Each row was made from one small tree. The marks that hang from a mark follow it in brackets, in alphabetical order. Every link used is in the known rows. Write each row's tree.
Known rows:
deliz{nemoz{sipuvi} vugem}: [ 1.07 -0.13  2.47  0.40  1.05  0.32  0.60  0.91  2.49 -0.58  1.41  1.79
  0.31  2.73  0.17  0.22 -0.03 -1.16  0.33  3.79  0.23]
luvof{somol{nemoz nimota pagu vugem{deliz sipuvi}}}: [ 1.05 -1.32  3.45  1.06 -2.10  1.58 -0.96  4.92  0.37 -0.05 -0.46  2.41
  3.20  2.67 -0.60 -1.84  0.11 -2.28  1.06  5.17  1.75]
deliz{nemoz{somol} vugem}: [ 1.85 -0.93  3.80  1.01 -1.14  0.20  0.84  1.01  2.45  0.37  2.20  1.39
  0.98  2.99 -3.47  0.05  0.13 -0.65  0.53  2.53  0.36]
sipuvi{vugem{deliz{nemoz{somol{nimota pagu}}}}}: [ 2.76 -1.28  3.11  1.51 -3.12  0.30 -0.70  3.60  1.96  1.38  0.70  0.66
  2.41  2.68 -3.15 -1.64  0.13 -2.09  0.88  3.46  1.22]
luvof{somol{nemoz{sipuvi} nimota pagu}}: [ 0.18 -0.96  3.25  1.06 -1.85  1.19 -0.14  3.88  1.58  0.09  0.17  2.01
  1.67  2.19 -1.07 -0.75  0.29 -2.06  0.81  4.67  1.49]
somol{luvof nemoz{sipuvi{vugem{deliz}}} nimota}: [ 1.63 -0.18  2.88  0.97 -0.10  0.41 -0.99  5.21  1.16  0.94 -0.13  0.86
  2.07  2.48 -0.94 -0.93 -0.06 -2.14  0.76  4.72  1.09]
vugem{deliz{nemoz} sipuvi}: [ 0.66 -0.42  2.33  0.90 -0.56  1.08 -0.69  1.98  1.66  0.08  1.67  2.19
  2.34  2.46  0.95 -0.07 -0.56 -2.05  0.31  2.87  0.35]
nokam{somol{luvof nemoz}}: [ 0.79 -0.51  3.61  1.75 -0.97  0.72  0.65  3.81  0.56  1.03  1.47  0.97
  1.56  2.42 -4.38  1.54  0.13 -0.79  0.88  3.18  1.15]
nemoz{sipuvi somol{luvof nimota pagu vugem}}: [ 3.66 -0.77  3.41  1.09 -1.55  1.10  0.13  6.02  1.16  0.00 -0.62  0.09
  1.06  1.90 -3.55 -1.06  0.92 -1.04  0.99  5.96  1.45]
somol{luvof nemoz{sipuvi} nimota pagu vugem{deliz}}: [ 2.23 -0.32  3.31  1.11 -0.01  1.23 -0.78  6.97  0.89 -0.48 -1.28  0.82
  2.49  1.70  0.04 -2.02  0.55 -1.70  1.10  6.93  1.92]
sipuvi{vugem{deliz{nemoz{somol}}}}: [ 1.44 -1.27  3.02  1.22 -1.38  0.22 -0.12  1.95  2.44  1.71  2.15  0.67
  1.60  2.97 -3.59  0.00 -0.22 -1.46  0.29  1.93  0.15]
nokam{somol}: [ 0.16 -0.87  2.66  1.48 -1.69  1.26  1.28  1.60  1.10  0.82  1.82  1.11
  0.45  2.64 -4.66  2.17  0.16 -0.66  0.33  2.56  0.34]
nokam{somol{nemoz vugem}}: [ 0.40 -1.08  3.66  1.45 -0.34  1.29  1.22  3.27  0.32  1.06  1.54  1.00
  0.79  2.68 -4.83  1.77  0.22 -0.31  0.70  4.32  0.58]
luvof{somol{nemoz nimota vugem{sipuvi}}}: [ 0.75 -1.10  3.79  0.81 -1.73  1.51 -0.17  3.57 -0.13  0.48  0.51  2.46
  2.03  3.21 -2.07 -0.82 -0.10 -1.77  0.96  4.56  1.10]
nimota{somol{nemoz{sipuvi}}}: [-0.25 -0.19  3.79  1.00  1.10  1.01  0.58  2.48  1.24  0.44  1.75  1.40
  1.18  1.80 -1.29  2.03  0.13 -1.11  0.26  3.80  0.48]
somol{luvof nemoz nimota pagu vugem{deliz sipuvi}}: [ 2.66 -0.46  3.37  1.30 -1.47  1.33 -1.24  6.71  0.09 -0.16 -0.94  1.43
  3.52  2.08  0.12 -2.27  0.26 -2.14  1.38  6.09  2.10]
nimota{somol{nemoz}}: [-0.39 -0.38  4.18  1.46 -0.41  1.13  0.84  1.96  0.84  0.82  1.99  1.35
  1.88  2.18 -2.63  1.31  0.15 -0.97  0.51  2.83  0.83]
somol{luvof nemoz pagu vugem{deliz sipuvi}}: [ 1.80 -0.64  3.01  1.25 -0.42  1.28 -0.92  5.97  0.66 -0.08 -0.10  1.26
  3.17  1.95  0.24 -1.21  0.20 -1.84  1.06  5.00  1.67]
sipuvi{vugem{deliz{nemoz{somol{pagu}}}}}: [ 1.88 -1.45  2.71  1.46 -2.11  0.23 -0.31  2.81  2.68  1.44  1.57  0.52
  2.02  2.57 -2.96 -0.64  0.07 -1.78  0.57  2.36  0.80]
deliz{vugem}: [ 0.38 -0.53  2.71  0.90 -1.01  0.93  1.22  0.69  2.07 -0.12  1.37  1.51
  0.68  2.98 -2.06  0.01  0.32 -0.76  0.37  2.64  0.39]
somol{luvof nemoz nimota pagu vugem}: [ 2.29 -0.47  3.70  1.59 -1.86  1.32  0.07  5.89  0.20  0.14 -0.64  0.56
  2.44  2.25 -2.07 -2.32  0.66 -1.35  1.52  5.80  2.26]
luvof{somol{pagu vugem}}: [ 0.10 -1.42  2.53  1.14 -2.10  1.60  1.03  2.34  1.45 -0.05  0.40  1.13
  1.17  2.90 -2.95 -0.98  0.57 -1.14  0.64  3.25  1.28]
somol{pagu vugem}: [ 0.77 -0.99  2.36  1.27 -1.59  1.74  1.05  2.91  1.48 -0.03  0.54  0.57
  1.01  2.35 -2.15 -0.72  0.60 -0.89  0.68  4.09  1.02]

Write each row's tree:
[ 3.77 -0.88  3.18  1.65 -2.99 -0.03 -1.01  4.80  1.63  1.22  0.07  0.27
  2.87  2.66 -3.22 -2.27  0.21 -2.18  1.20  3.46  1.83]  sipuvi{vugem{deliz{nemoz{somol{luvof nimota pagu}}}}}
[ 0.34 -0.84  3.23  0.89  0.16  1.60 -0.34  3.95  0.77  0.34  1.14  1.85
  2.30  2.40 -0.17  0.01 -0.18 -1.43  0.52  4.52  0.45]  somol{nemoz vugem{deliz sipuvi}}
[ 2.97 -0.80  3.63  1.77 -3.87  1.01  0.12  4.80  1.40  0.53  0.18  0.38
  2.08  2.03 -4.29 -1.29  0.72 -1.35  1.12  3.75  1.76]  nemoz{somol{luvof nimota pagu}}
[ 2.16  0.02  3.26  0.96  0.08  1.16  0.29  3.10 -0.31  0.05  0.51  0.97
  1.82  2.59 -2.22  0.73  0.25 -1.17  0.75  3.63  1.11]  nimota{somol{luvof vugem{sipuvi}}}
[ 4.06 -0.90  3.44  1.30 -3.07  1.25 -0.41  5.75  0.35  0.31 -0.29  0.73
  2.10  2.29 -3.44 -1.26  0.60 -1.57  1.28  5.11  1.65]  nemoz{somol{luvof nimota pagu vugem{sipuvi}}}
[ 1.76 -0.07  4.13  1.11  0.56  1.01  0.00  4.13 -0.58  0.42  0.84  1.20
  2.41  2.38 -1.85  0.70  0.13 -1.25  0.99  4.24  1.32]  nimota{somol{luvof nemoz vugem{sipuvi}}}
[ 2.66 -0.38  2.30  1.08 -0.38  0.96 -0.98  4.71  0.91 -0.58 -0.16  1.24
  2.92  2.30  0.90 -1.82  0.03 -2.05  1.05  4.61  1.66]  somol{luvof pagu vugem{deliz{nemoz} sipuvi}}
[ 1.59 -1.20  3.29  1.57 -2.42  0.78  0.38  2.52  2.41  0.69  1.96  0.87
  1.55  2.09 -3.05 -0.24  0.26 -1.25  0.71  2.77  0.92]  deliz{nemoz{somol{pagu}}}
[ 2.34 -1.41  3.64  1.44 -2.86  1.58  0.12  4.87  1.38  0.27 -0.15  0.58
  2.11  2.17 -3.75 -1.55  0.73 -1.00  0.76  5.07  1.20]  nemoz{somol{nimota pagu vugem{deliz}}}
[ 1.51 -0.47  3.37  1.09  1.33  0.80  0.64  5.00  0.37  0.47  0.69  0.64
  0.54  2.28 -3.71  1.82  0.30 -0.51  0.78  5.39  0.83]  nokam{somol{luvof nemoz{sipuvi} vugem}}
[-0.24 -0.76  2.44  0.80  0.76  0.69 -0.27  3.21  2.23  1.16  1.41  1.08
  1.19  2.38 -0.67  0.71 -0.20 -1.73  0.14  3.59  0.07]  somol{nemoz{sipuvi{vugem{deliz}}}}
[ 3.35 -0.64  3.49  1.60 -1.88  1.05 -0.41  6.30 -0.89  0.51 -0.45  1.31
  2.29  2.36 -3.24 -0.01  0.37 -1.63  1.62  6.05  2.10]  nokam{somol{luvof nemoz nimota pagu vugem{sipuvi}}}
[ 1.18 -0.55  2.18  1.15  0.17  0.33 -0.85  5.20  2.20  0.73  0.17  0.49
  2.08  1.94 -0.18 -0.55  0.19 -2.15  0.71  4.06  1.27]  somol{luvof nemoz{sipuvi{vugem{deliz}}} pagu}
[ 2.53 -0.65  2.99  1.20 -0.38  0.33 -0.72  4.88  2.74 -0.17  0.68  0.70
  2.09  1.51 -0.96 -0.54  0.25 -1.62  0.59  4.00  1.16]  vugem{deliz{nemoz{sipuvi somol{luvof pagu}}}}
[ 1.20 -0.71  3.76  1.56  0.20  0.96  0.32  5.10  0.25  0.56  0.49  0.74
  2.09  2.53 -3.93  0.73  0.24 -0.60  0.84  4.53  1.19]  nokam{somol{luvof nemoz vugem{deliz}}}
[ 2.13 -0.97  2.33  1.22 -0.62  1.03 -0.38  3.67  0.61  0.05  0.60  1.63
  1.98  2.46 -1.41  0.63 -0.06 -1.63  0.81  4.66  1.03]  nokam{somol{pagu vugem{deliz{nemoz} sipuvi}}}
[-0.11 -1.28  3.01  0.81 -0.01  1.31  0.48  3.81  1.59 -0.06  0.47  1.44
  1.01  2.31 -1.36 -0.20  0.41 -1.37  0.62  4.79  1.11]  luvof{somol{nemoz{sipuvi} pagu vugem}}
[ 1.21 -1.22  2.49  1.54 -1.60  1.47  1.31  3.14  0.75  0.41  0.66  0.58
  0.55  2.49 -4.48  1.12  0.65 -0.55  0.76  4.21  1.01]  nokam{somol{pagu vugem}}
[ 1.06 -0.84  3.19  0.83  0.19  0.68 -0.18  2.85  2.80  0.31  1.90  1.24
  1.22  1.96 -1.40  0.74 -0.13 -1.23  0.00  3.49 -0.06]  vugem{deliz{nemoz{sipuvi somol}}}
[ 1.51 -1.05  2.89  1.07 -0.53  0.69 -0.39  3.68  3.08  0.05  1.34  1.08
  1.61  1.53 -0.90  0.07  0.16 -1.58  0.28  3.94  0.58]  vugem{deliz{nemoz{sipuvi somol{pagu}}}}
[ 2.81 -1.30  3.15  1.09 -1.57  0.99 -0.05  3.53  1.44  0.46  1.50  1.19
  1.55  2.29 -2.20 -0.20  0.16 -1.45  0.87  4.14  0.82]  deliz{nemoz{somol{pagu vugem{sipuvi}}}}
[ 1.79 -1.13  2.15  1.27 -1.55  1.48  0.53  3.35  0.40  0.36  0.74  1.24
  0.85  2.47 -3.28  1.56  0.33 -1.17  0.78  4.35  0.85]  nokam{somol{pagu vugem{sipuvi}}}
[ 2.41 -0.90  3.07  0.77 -0.37  0.08  0.36  2.33  3.13 -0.25  1.41  1.30
  0.60  2.19 -1.61  0.11  0.40 -1.13  0.55  3.93  0.65]  deliz{nemoz{sipuvi somol{pagu}} vugem}
